Each row was made from one small tree. Brackets hold a mark, then the marks that hang from it, in the order of their numbers. Every link used is in the known rows. Write each row's tree.
Known rows:
{q553 {q530 {q679 q314 q634}} q900}: |  -7 |   2 |  12 |   3 |  -2 |   9 | -16 |  11 |  -2 |  16 | -22 |  13 |   0 |   1 |  -8 |   0 |  -4 |   9 |  -4 |   6 |  -4 |   3 |  12 | -14 |   7 |
{q530 {q679 {q553 q634 q900}}}: |   0 |   5 |  10 |  -2 | -14 |  14 |   3 |   6 |  -4 |  18 | -25 |   1 |  -5 |   0 | -12 |   1 |  -3 |  -3 |   0 |  17 |  -8 |   4 |   2 | -21 |   6 |
{q900 {q314 q131 {q553 q530 q634} q679}}: | -34 |  12 |  -7 | -12 |  -3 |   5 | -12 |   2 |  -4 |  23 | -20 |  -8 |   1 |  -4 | -23 |  -4 |  -1 | -12 | -14 |  10 |   1 |   0 |  13 |  -2 |  16 |
{q530 q679}: |  -6 |   9 |  11 |   1 | -15 |  18 |   9 |   0 | -12 |  25 | -23 |  -9 |  -6 |   6 | -12 |  -1 |  -4 |  -7 |  -3 |  18 | -10 |   3 |  -2 |   3 |   1 |
{q679 q634}: |  -3 |   0 |   1 |  13 |  -7 |   5 |   3 |   5 |  -8 |  28 | -26 |   2 |  -2 |   4 | -21 |  -6 |  -8 |  -2 |   4 |  13 |  -8 |   9 |  -2 |   0 |  -1 |
{q900 {q314 q131} {q553 q634}}: | -23 |  21 |  -5 |  -1 |   8 |  -6 |   4 |   7 |   2 |  21 | -30 | -14 |   2 | -11 | -21 |  -3 |   1 | -12 | -14 |  20 |  -5 |   5 |   2 |  -6 |   4 |
{q900 {q314 q131} {q553 q530 {q634 q679}}}: | -24 |  15 |  -3 |  -1 |   9 |   0 |   4 |   8 |   2 |  21 | -35 |  -7 |   6 | -14 | -17 |   1 |   3 |  -8 | -18 |  14 |  -5 |   4 |   9 |  -7 |   8 |
{q900 q314}: | -15 |  14 |   1 |   8 |  -2 |  -4 |   8 |   7 | -12 |  26 | -28 | -10 |  -1 |  -5 | -16 |  -4 |  -2 |  -7 | -10 |  11 | -10 |   2 |   1 |   6 |   2 |
{q900 {q314 q131 q679} q553}: | -30 |  21 |   2 |  -1 |   6 |  -7 |   1 |  -2 |  -5 |  19 | -24 | -25 |  -2 | -10 | -16 |  -6 |  -1 | -17 | -15 |  21 |  -2 |   0 |   3 |   2 |  10 |
{q900 {q553 q314}}: |  -5 |  18 |   4 |  10 |   8 |  -5 |   7 |   6 |  -7 |  27 | -28 | -12 |  -6 | -11 | -11 |  -2 |  -4 |  -4 |  -9 |  12 |  -5 |   9 |   2 |  -2 |   8 |
{q530 {q679 {q314 q131 q553}} q900}: | -25 |   4 |  11 | -14 |  -7 |   9 |   4 |  -6 |  -4 |  10 | -24 |  -6 |   0 |  -2 |  -8 | -10 |  -2 | -14 |  -8 |  22 |  -8 |   4 |   0 |  -4 |   3 |
{q900 {q314 q131 q679} {q553 q530 q634}}: | -32 |  20 |  -5 |  -5 |   6 |  -2 | -10 |   7 |   1 |  20 | -25 | -12 |   4 |  -8 | -19 |   2 |   3 |  -8 | -17 |  14 |   0 |   1 |  13 |  -5 |  14 |
{q679 {q314 q131 {q553 q530 q900}} q634}: | -19 |  -3 |   0 |   1 |   5 |  -5 | -15 |   6 |   5 |  15 | -24 |  13 |   0 |  -4 | -20 | -11 | -10 |  -3 |  -3 |  11 |   1 |   9 |   9 | -15 |   9 |
{q634 {q900 q314}}: | -12 |   8 |   4 |   8 |   3 |  -1 |   7 |   8 | -14 |  33 | -31 | -10 |   5 | -18 | -15 |  -3 |  -6 | -16 |  -5 |  10 | -16 |   6 |  -5 |   1 |   1 |
{q314 {q553 q634}}: |  -7 |   8 |  -7 |  -3 | -11 |   9 |   4 |   7 |  -6 |  28 | -18 |   0 |  -5 |  -2 | -20 |  -1 |  -7 |  -9 |  -2 |  14 |  -5 |   8 |   1 |  -5 |   3 |
{q314 {q553 q530}}: | -10 |   5 |  -5 |   0 | -11 |   9 |   0 |   6 | -12 |  28 | -16 |  -2 |  -2 |  -4 | -13 |   1 |  -8 |  -6 |  -7 |   8 |  -2 |   7 |  12 |   0 |  10 |
{q530 q900}: | -10 |   1 |   5 |   2 |  -6 |   6 |  10 |   4 | -14 |  24 | -23 |  -2 |   1 |  -2 | -12 |  -5 |  -3 |  -3 |  -3 |  10 | -14 |  12 |   5 |   2 |  -4 |
{q679 {q314 q553} q634}: | -10 |   1 |  -1 |   9 |  -3 |  -8 |  -1 |   3 |  -2 |  18 | -26 |   4 |  -5 |  -3 | -17 |  -9 | -10 |  -9 |  -1 |  17 |  -4 |   4 |  -8 |  -6 |   3 |
{q553 {q314 q131 q679} q634 q900}: | -16 |   9 |   6 |  -7 |  11 |  10 | -21 |  10 |   2 |  28 | -23 |  10 |  -6 |   0 | -28 | -10 |  -2 |   6 |  -1 |   1 |  -2 |  15 |  18 | -18 |  12 |
{q314 {q553 q634 q900} q679}: | -11 |   9 |   0 | -12 |  -9 |  14 | -16 |   6 |  -6 |  23 |  -6 |  -1 |  -7 |  -1 | -19 |  -2 |  -6 |  -7 |  -1 |  11 |   0 |   4 |   7 | -13 |   8 |
{q530 {q679 {q314 q131} q553 q634} q900}: | -18 |  -6 |  12 |  -3 |  -6 |   2 |   4 |  -7 |   1 |   5 | -35 |   1 |   2 |  -1 | -11 | -11 |  -1 | -11 |  -2 |  25 |  -9 |   4 |  -4 | -17 |   7 |
{q553 q530 q900}: |  -5 |   2 |   5 |   6 |  -3 |   7 |  -9 |  16 | -10 |  28 | -17 |  10 |   0 |  -2 | -13 |   3 |  -6 |  11 |  -4 |  -1 |  -6 |  12 |  22 |  -9 |   5 |
{q900 q314 q553}: | -14 |  23 |   0 |   8 |   5 | -10 |   9 |   7 |  -7 |  20 | -27 | -21 |   0 | -14 | -10 |   0 |  -1 | -11 | -15 |  18 |  -6 |  -1 |  -2 |   2 |   4 |
{q679 {q553 q900} q634}: |   4 |  -5 |   5 |  13 |  -6 |  -2 |  -1 |   7 |  -4 |  19 | -27 |   8 |  -3 |  -4 | -17 |  -5 |  -8 |   0 |   6 |  13 |  -6 |  10 |   2 | -24 |   7 |
{q314 q131 q553 {q679 q634}}: | -26 |   2 |  -3 |  -9 |  -9 |  12 |  -9 |  -8 |  -5 |  23 | -14 |  -8 |  -5 |   4 | -27 | -12 | -10 | -17 |   0 |  19 |   3 |   6 |   3 |   0 |  12 |
{q530 {q679 {q314 q553} q634} q900}: | -14 |   2 |  11 |  -7 |  -8 |   9 |  -1 |  -4 |  -3 |   8 | -24 |  -1 |   1 |  -1 |  -7 |  -9 |  -3 | -11 |  -3 |  21 |  -7 |   0 |  -8 |  -7 |   2 |

Write each row's tree:
|  -7 |   0 |  12 |   1 |  -2 |  12 |   1 |  -3 |  -3 |  23 | -38 |  -2 |   0 |  -9 | -18 |  -8 |  -6 | -14 |   2 |  19 |  -7 |   7 |  -6 | -17 |  15 | | {q530 {q679 {q553 {q314 q131}} {q634 q900}}}
| -19 |   7 |   6 |   3 |  11 |   3 |  11 |   4 |  -7 |  29 | -38 | -12 |  10 | -28 | -12 |  -1 |  -2 | -21 | -13 |  15 | -13 |   6 |  -2 |  -5 |   7 | | {q634 q679 {q900 {q314 q131} {q553 q530}}}
| -25 |  18 |   2 |  -2 |   5 |   1 |  -4 |   2 |   0 |  17 | -30 | -16 |   6 |  -8 | -13 |  -1 |   1 |  -9 | -17 |  20 |   1 |  -2 |   6 |  -2 |  13 | | {q900 {q314 q131} {q553 {q530 {q679 q634}}}}
|  -2 |   1 |   9 |   5 | -16 |  12 |   7 |  -3 |  -6 |  18 | -29 |  -4 |  -4 |   3 | -14 |  -4 |  -5 |  -9 |   2 |  22 |  -7 |   2 |  -6 | -11 |   8 | | {q530 {q679 q553 q634}}
| -10 |  16 |  11 |  -9 |   1 |  15 |   2 |   2 |  -3 |  17 | -27 |  -8 |   1 |  -6 |  -6 |  -1 |   5 |  -4 |  -8 |  17 |  -7 |   5 |   0 |  -8 |   5 | | {q530 q679 {q900 {q553 q314 q634}}}
|  -8 |   5 |   9 |   3 | -12 |   2 |   9 |   3 |  -2 |  13 | -32 |   1 |  -7 |  -1 | -11 |  -2 |  -3 |  -9 |  -4 |  22 | -11 |   1 |  -5 | -17 |   7 | | {q530 {q679 q314 {q553 q634}}}
|  -7 |  13 |   2 |   1 |   3 |   2 |  -9 |  18 |  -1 |  24 | -22 |   6 |   0 |  -4 | -20 |  -1 |  -1 |   5 |  -4 |   6 |  -9 |   7 |   8 | -15 |  -1 | | {q553 q634 {q900 q314}}
|  -4 |   6 |   7 |  -6 |  -7 |  23 | -15 |  17 |  -1 |  25 | -19 |  15 |   1 |   4 | -14 |   7 |  -1 |  12 |  -3 |   4 |  -6 |   7 |  19 | -18 |   5 | | {q553 {q530 q679} q634 q900}
| -12 |   5 |   6 |   3 |  -6 |  14 |  -5 |   7 |  -9 |  26 | -28 |  -1 |   6 |  -4 | -12 |   2 |  -3 |  -4 |  -6 |   9 |  -7 |   1 |   4 |  -2 |   9 | | {q553 {q530 {q679 {q634 {q900 q314}}}}}
| -26 |   1 |   2 |  -1 |   2 |   8 | -10 |  -1 |  -4 |  28 | -23 |  -6 |   3 |  -5 | -23 |  -7 |  -7 | -14 |  -2 |  15 |  -3 |  10 |   6 |  -3 |  11 | | {q314 q131 {q679 {q634 {q900 {q553 q530}}}}}
|  -4 |   6 |   8 |   6 |  10 |   5 | -16 |  17 |  -7 |  31 | -25 |  13 |  -3 |  -7 | -13 |  -1 |  -3 |  16 |  -7 |  -9 |  -3 |  13 |  26 | -12 |  15 | | {q553 q314 q530 q900}
| -17 |  -6 |   2 |   4 |   4 | -12 |  -6 |  14 |   6 |  15 | -34 |  20 |  -1 |  -8 | -18 |  -3 |  -5 |   3 |  -5 |   8 |  -7 |  13 |  18 | -32 |  12 | | {q679 {q314 q131} {q553 q530 q634 q900}}
| -21 |   7 |   5 |   0 |  -3 |   2 |  -2 |   1 | -12 |  18 | -24 |  -8 |   3 |  -3 | -14 |  -7 |   1 |  -6 |  -7 |  12 |  -8 |   2 |   1 |   2 |   3 | | {q530 {q900 {q314 {q679 q634}}}}
| -12 |  -8 |   5 |  11 |   5 | -16 |  -4 |   4 |   6 |  10 | -34 |  13 |  -3 |  -6 | -20 | -14 | -10 |  -5 |   3 |  17 |  -6 |  12 |   3 | -29 |   8 | | {q679 {q314 q131} {q553 q900} q634}
| -11 |  10 |   5 |   5 |  14 |   0 |   5 |   5 |  -6 |  34 | -32 | -10 |   2 | -22 | -15 |  -5 |  -7 | -16 |  -4 |  12 | -10 |  15 |  -1 |  -6 |   8 | | {q634 {q900 {q553 {q314 q131}}}}
| -22 |  10 |  10 | -11 |   1 |   6 |   4 |   0 |   3 |   8 | -28 |  -6 |   2 |  -4 |  -7 |  -5 |   3 | -11 |  -9 |  25 |  -9 |   5 |  -2 | -10 |   0 | | {q530 {q679 {q314 q131}} {q900 {q553 q634}}}
| -10 |   7 |   4 |  -3 |  13 |   7 | -13 |  14 |   4 |  31 | -28 |  14 |  -4 |  -3 | -27 |  -9 |  -3 |   9 |  -1 |   1 |  -5 |  20 |  17 | -20 |   7 | | {q553 {q314 q131} q634 q900}
| -12 |   3 |   3 |   4 |   1 |  -7 |  -7 |  11 |  -4 |  18 | -19 |   7 |  -5 |  -7 | -10 |  -3 |  -8 |  -1 |  -8 |   7 |  -4 |   5 |  10 | -11 |   7 | | {q679 {q314 {q553 q530 q900}}}
| -20 |  -1 |   2 |  10 |  13 | -10 |  -3 |   6 |   4 |  21 | -35 |   4 |   6 | -14 | -18 |  -8 |  -8 | -12 |  -2 |  17 |  -8 |  10 |  -3 | -11 |   5 | | {q679 {q314 q131} {q634 {q900 {q553 q530}}}}
| -19 |   4 |   1 |   3 |  -2 |   2 |   1 |  10 | -13 |  24 | -27 |   1 |   7 |  -5 |  -9 |   1 |   1 |   3 | -12 |   2 | -10 |   6 |  17 |   2 |   5 | | {q553 {q530 {q900 q314}}}
| -23 |  14 |   5 |  -2 |   8 |   3 |   1 |   5 |  -6 |  26 | -32 | -16 |   9 | -22 | -11 |   0 |  -2 | -20 | -13 |  16 |  -9 |   4 |   2 |  -3 |  10 | | {q634 {q900 {q314 q131} {q553 {q530 q679}}}}
| -28 |  13 |  -4 | -13 |  -5 |   9 |  -5 |   4 |  -2 |  22 | -26 |  -6 |   3 |  -5 | -20 |  -3 |  -1 | -11 | -15 |  14 |  -1 |   1 |  10 |  -4 |  13 | | {q900 {q314 q131 {q553 {q530 q679} q634}}}
|  -7 |   4 |   0 |  -4 |  -6 |   9 |  -9 |  10 |  -9 |  26 | -13 |   3 |  -2 |  -6 | -12 |   1 |  -8 |   0 |  -6 |   4 |  -1 |   8 |  17 |  -9 |  10 | | {q314 {q553 q530 q900}}
| -14 |   6 |   7 |  -5 |  -9 |  11 |   7 |   1 |  -3 |  21 | -35 |  -7 |   1 |  -9 | -16 |  -3 |  -2 | -16 |  -4 |  22 | -11 |   3 |  -3 | -15 |   9 | | {q530 {q679 {q553 {q634 {q900 {q314 q131}}}}}}
|  -8 |   3 |   5 |  16 |   9 | -12 |   1 |   7 |   0 |  21 | -33 |   1 |   2 | -15 | -13 |  -6 |  -9 | -13 |   0 |  18 | -11 |   7 | -14 | -11 |   0 | | {q679 q314 {q634 {q900 q553}}}
|  -4 |   4 |  12 |   1 |  -8 |   2 |   2 |   6 |   1 |  11 | -29 |   5 |  -7 |  -2 | -10 |  -2 |  -3 |  -4 |  -2 |  19 | -10 |   2 |  -1 | -24 |   7 | | {q530 {q679 q314 {q553 q634 q900}}}
| -22 |  18 |  -4 |  -6 |  -6 |   3 |  -6 |   4 |  -9 |  22 | -18 | -13 |  -4 |  -6 | -19 |  -3 |  -2 | -13 | -10 |  13 |  -2 |  -3 |   0 |  -1 |  10 | | {q900 {q314 {q553 q634} q679}}
| -14 |   4 |   3 |   6 |  -2 |   8 |  -9 |   3 |  -9 |  28 | -20 |  -6 |   2 |  -7 | -16 |   0 |  -6 | -10 |   0 |  12 |  -5 |   4 |   0 |  -2 |   9 | | {q314 {q679 {q634 {q900 {q553 q530}}}}}
| -17 |  16 |   3 |   1 |   4 |  -6 |   9 |   4 |  -9 |  16 | -26 | -15 |   5 | -14 |  -6 |  -3 |   2 |  -9 | -13 |  16 | -10 |   3 |   1 |   0 |   1 | | {q530 {q900 q314 q553}}
| -21 |   5 |   9 |  -4 |  11 |   7 | -24 |   8 |  -5 |  29 | -21 |   8 |  -4 |  -3 | -20 |  -6 |  -3 |  10 |  -7 |  -7 |   1 |  13 |  31 | -11 |  20 | | {q553 {q314 q131 q679} q530 q900}
|  -4 |   8 |   2 |   2 |  11 |   9 | -20 |  23 |   0 |  31 | -26 |  21 |  -1 |  -5 | -19 |   3 |   0 |  20 |  -4 | -10 |  -3 |  15 |  26 | -21 |  13 | | {q553 q314 q530 q634 q900}
| -16 |  13 |   2 |  -1 |   4 |   0 |  11 |   6 |  -4 |  17 | -31 |  -9 |   6 | -14 |  -9 |  -1 |   5 |  -9 | -12 |  17 | -11 |   4 |  -2 |  -6 |  -2 | | {q530 {q900 q314 {q553 {q634 q679}}}}
| -21 |   4 |  -3 |  -2 |  -1 |  -6 |   2 |   4 |   2 |  20 | -26 |   3 |  -6 |  -3 | -22 |  -9 |  -8 | -12 |  -5 |  17 |  -7 |  10 |   2 |  -9 |   3 | | {q679 {q314 q131 {q553 q634}}}
| -15 |  16 |  -6 |  -2 |  -4 |   0 |   2 |   8 |  -6 |  24 | -23 |  -8 |  -1 |  -8 | -18 |  -2 |  -3 | -11 | -10 |  13 |  -5 |   1 |   0 |  -2 |   5 | | {q900 {q314 {q553 q634}}}
